Each row was made from one path, in order. Every step used is in the known rows, and no mark comes twice. Write each row's path.
Known rows
u > f: [ -4.0 -19.7 -19.4  11.5  10.9  20.6  -6.1  -2.8   9.5 -12.8   4.2 -19.7
  -6.1 -33.7  -1.0   9.3  13.3]
s > m > k > g > u: [ -0.7 -41.4 -25.3  31.7   5.8 -24.8  25.4   5.1   0.1 -37.7   1.2  -4.8
  15.8 -10.4  30.6  24.4   7.8]
f > s > m > k: [  5.5 -22.4 -28.2  10.3  -2.8   8.9  17.6  18.0  18.7 -23.5  11.0  -9.7
  12.4  21.3  12.2   9.6  31.5]
m > k > g: [-17.5 -23.3 -27.2  16.1  21.9 -31.8   5.4  -8.1  14.7 -13.0  -0.1  -6.0
   2.4  -9.5  25.7  30.7   2.3]
r > u > m > k > g > s: [  4.0 -30.9 -29.3  -1.4  44.9  -1.4  -6.0  -5.8   3.5  -0.7  -0.6  -0.1
  -3.7  39.0  13.0  62.6  16.2]
u > m > k > g: [-11.9 -26.7 -25.0  10.8  14.2 -17.1   3.8  -4.3  18.3   2.6   1.4  -6.7
  15.4  27.5  43.5  53.5  -2.4]
u > m > k > g > s > f: [-17.9 -38.4 -26.0   9.1  24.8  19.4 -20.6  -6.5  15.2  -1.1 -17.7 -10.3
  28.9  18.3  12.0  46.7  10.4]
e > g > s: [ -3.7  -2.3 -17.3  13.8   6.4  31.0  -8.3  -7.1 -12.4  -5.2   2.0 -17.0
   1.1 -20.6 -30.7  14.8  25.2]
k > g > u > f > s > m: [  6.8 -17.6 -36.5  15.7  -1.3  39.6  -6.6   4.8  -0.9 -36.9   8.7 -16.8
  -3.3  -4.9  33.9   6.4  22.0]
u > f > s > m > k: [  5.9 -22.3 -31.2  16.2  -9.7  19.4 -13.0  17.6  20.6 -23.7   5.4 -17.3
   3.9  15.0  15.3 -16.2  34.9]
e > g > u > f > s: [ 13.5 -24.5 -26.0  13.5  -3.5  18.6 -32.0  -2.3 -18.6 -24.9  24.3 -26.5
  -1.2 -23.3   7.8 -13.4  28.8]
g > s: [  9.5  -9.2 -18.4   0.9  34.6  33.6  10.3  -5.0   2.9  -7.9  -1.7 -12.1
  -0.1 -37.6 -25.6  30.1  21.0]
m > k: [ -1.6 -33.8 -18.2  10.9  21.3 -27.7  13.2   1.0  15.2 -13.5   7.1  -9.6
   9.1 -21.9   4.7  20.3  10.2]
y > u > m: [-20.0 -47.2 -13.2  -5.4  18.8  22.1  25.8  -4.5  -2.5  -0.5  18.4 -14.2
   6.0  16.6   5.9  68.3   8.5]
e > g > u: [  2.8 -32.9 -13.3  21.7  -0.8  -9.3   8.2  -5.9 -22.1 -23.4  18.8 -18.8
  10.8 -40.8  -2.4  18.1  10.8]
g > u > m > k: [ 22.0 -60.6 -13.8  10.4  27.7 -24.3  17.6   3.0   1.3 -12.0  15.9 -12.2
  28.3 -11.7  27.1  43.8   4.4]
g > u > f: [ 13.0 -42.2 -18.4  15.7  23.5   4.6   1.4  -3.4  -7.1 -28.0  11.7 -20.4
   1.0 -59.6   3.6   9.3  10.1]
f > s > m: [  4.1  -8.0 -26.1   3.8  -9.9  42.2  23.8  15.0  11.7 -22.4  13.7 -12.8
   6.5  14.3   3.8  20.1  27.8]
y > u > f > s > m: [-15.7 -29.3 -28.8   4.2  -8.2  53.7   0.9   8.2   0.5 -26.6  16.6 -20.1
 -15.2  19.4   0.6   9.2  34.7]

Which path is each row?
[ -9.2 -11.8 -40.0  20.2  -6.7  17.2 -19.9   7.7  21.1 -24.1  -1.8 -13.2
  -2.7  29.7  36.9  -4.1  25.6]  u > f > s > m > k > g
[  9.2 -35.1 -35.5  18.2   7.5  -9.5  15.3   8.7   1.1 -37.6  11.4  -5.8
  12.8   8.9  38.8  19.3  21.1]  f > s > m > k > g > u
[ -5.1 -29.8 -18.5  24.9  -7.2  -9.0  28.6  16.6  17.2 -24.7  -0.8  -8.9
  14.3   2.5   5.7  15.7  17.8]  s > m > k
[ 23.7 -41.0 -29.3  20.4   5.3   5.1  -3.8  17.2   6.2 -39.9  13.3 -18.8
   9.6 -10.4  20.7 -15.7  33.9]  g > u > f > s > m > k
[-23.6 -34.9 -27.9  15.8  32.2   3.8 -17.2 -10.2  11.5 -17.0 -18.6  -7.8
  15.4 -16.3  -7.9  22.7  14.4]  m > k > g > s > f
[ 10.3 -23.6 -32.4 -11.1  24.6  25.1 -14.2   1.6   1.6 -21.6  23.1 -13.9
 -27.0   6.4  -4.6  11.8  30.6]  r > u > f > s
[-10.4   5.4 -27.4  15.9   4.7  51.9  15.2   1.3   4.2 -18.0 -14.8  -7.8
   0.9  -0.6  -4.2  35.5  20.5]  k > g > s > m
[  5.4 -19.1 -19.9  19.6  11.6  16.3  16.2  13.5  11.1 -20.1 -10.3  -8.2
  10.8  -6.5 -17.5  13.6  30.4]  g > s > m > k
[-20.6 -23.5 -16.1  16.0  -2.9  40.4 -21.0  -5.1  -7.2 -13.4  -6.3 -19.9
  16.6 -20.9 -40.2  12.6  25.2]  e > g > s > f
[-20.9 -19.7 -27.6  29.0  -7.9 -10.4  18.4   7.1  16.9 -23.7  -7.0  -4.0
   9.3  13.7  26.6  25.2   8.2]  s > m > k > g
[ -6.5   2.1 -17.6  25.1 -21.4  48.6   3.7   8.9  -9.0 -16.7  -5.8 -16.1
   7.2   5.7 -29.5  12.3  34.1]  e > g > s > m
[ 11.3 -37.9 -38.3  12.7  31.0 -16.8 -28.7  -7.0   2.3 -26.1  12.7 -14.4
  -3.1 -21.3  42.1  -2.5  15.9]  m > k > g > u > f > s
[  4.0 -36.2 -21.7   6.2  20.8   7.9  16.1  -8.4  -7.2 -11.5  10.2 -11.6
  17.6  -4.1  38.7  64.6  -5.8]  k > g > u > m
[ -2.2 -31.6 -23.4  12.5  26.8  -9.9  19.2 -12.7  -9.2 -24.9   9.6  -9.6
   2.4 -43.9  24.5  42.4  -0.6]  k > g > u
